Each row was made from one walk, in order. Every step used is in the known rows, and no mark comes twice. Write each row's walk.
In the rows, 100 means zero.
Known rows:
t-y-c: 106,126,97,81,109,112,94,101,101,117,116,116,118,87,102,94,113,94,94,123
d-s: 108,87,102,103,87,96,96,91,111,77,94,94,102,110,107,107,94,114,100,94
y-c-s-t: 112,100,108,78,105,93,109,109,95,128,95,104,131,107,92,108,98,77,89,78
y-c-w-t: 115,104,134,72,107,97,126,98,100,90,109,147,114,104,105,88,91,101,78,111
s-t-l: 93,110,101,90,103,103,106,112,87,112,114,86,110,98,96,111,87,93,117,66
t-y-c-s: 112,128,92,76,106,111,99,103,104,122,114,111,128,89,88,102,106,79,95,126
c-w-t: 103,98,123,89,106,96,126,103,91,78,108,130,102,104,99,87,76,103,96,109
w-t-l-c-y: 128,117,93,98,104,120,104,128,87,72,126,127,124,105,108,80,82,88,127,72
s-t-l-c: 106,99,95,100,104,113,102,116,95,99,118,96,118,109,101,101,89,90,124,44
j-l-c-w-t: 112,103,109,105,112,113,113,95,120,73,114,130,99,129,108,75,69,98,110,94
l-c-s: 118,92,89,109,100,112,98,103,110,90,102,105,120,117,93,96,93,81,107,80
y-c: 112,107,108,83,103,102,100,97,109,111,100,120,111,99,106,101,113,99,81,100
s-t-y: 86,113,96,95,110,102,102,116,76,118,113,87,113,89,94,97,86,88,119,100
t-y-c-w: 109,127,99,76,101,110,116,94,105,110,126,130,112,90,107,94,91,93,95,125
s-c-w: 99,114,109,106,92,100,120,104,94,104,100,104,111,114,96,88,72,102,108,88
s-c-y: 110,126,91,114,89,102,103,124,80,112,97,97,121,110,99,82,81,93,124,84
w-t: 99,98,124,94,114,96,105,110,89,86,99,115,107,101,96,88,98,101,92,108
t-l-c: 112,107,89,102,101,118,94,105,110,88,121,106,110,105,105,99,99,98,116,69
w-t-y-c: 105,121,121,73,125,109,99,111,90,103,116,132,124,86,94,85,111,96,85,134

Which walk is each row?
112,126,115,69,122,108,101,111,91,106,112,124,134,90,80,90,104,81,87,136
w-t-y-c-s
112,104,114,96,116,116,99,114,99,71,121,121,119,105,98,86,96,98,109,76
w-t-l-c
113,120,102,67,103,100,107,110,96,128,112,99,133,103,90,116,97,77,100,68
y-c-s-t-l
109,100,96,97,95,113,124,108,98,91,129,112,114,113,107,100,67,89,128,46
s-t-l-c-w
99,118,104,80,115,105,101,112,86,132,113,106,124,90,100,96,101,86,102,100
s-t-y-c
97,117,113,83,110,106,122,106,85,84,125,127,107,90,96,83,76,95,106,135
c-w-t-y
103,116,119,78,103,103,124,103,92,78,126,127,104,99,97,98,77,101,106,101
c-w-t-l
116,122,125,62,106,107,126,98,102,91,125,143,117,98,103,97,91,101,88,99
y-c-w-t-l
99,114,122,98,99,101,114,110,86,71,109,111,128,109,91,78,64,113,113,114
d-s-c-w-t-y
111,84,95,106,106,104,105,117,94,102,97,95,128,119,91,99,81,74,115,58
l-c-s-t
117,109,81,113,106,117,91,93,133,98,101,95,109,129,96,91,88,78,113,85
j-l-c-s
121,114,78,106,95,114,106,129,82,99,124,103,122,108,112,94,74,79,141,43
s-t-l-c-y
102,120,104,74,104,104,125,105,89,123,124,120,120,92,105,96,80,87,105,102
s-t-y-c-w
100,112,94,84,100,99,110,114,86,116,112,81,121,102,84,116,83,75,117,68
c-s-t-l
100,97,100,95,102,92,110,112,85,115,94,87,118,109,85,106,83,76,107,77
c-s-t
116,108,90,96,92,119,116,97,115,78,131,119,107,109,109,99,77,99,120,71
t-l-c-w
100,126,126,88,102,104,121,113,85,89,116,115,121,109,88,85,71,106,112,86
s-c-w-t-l
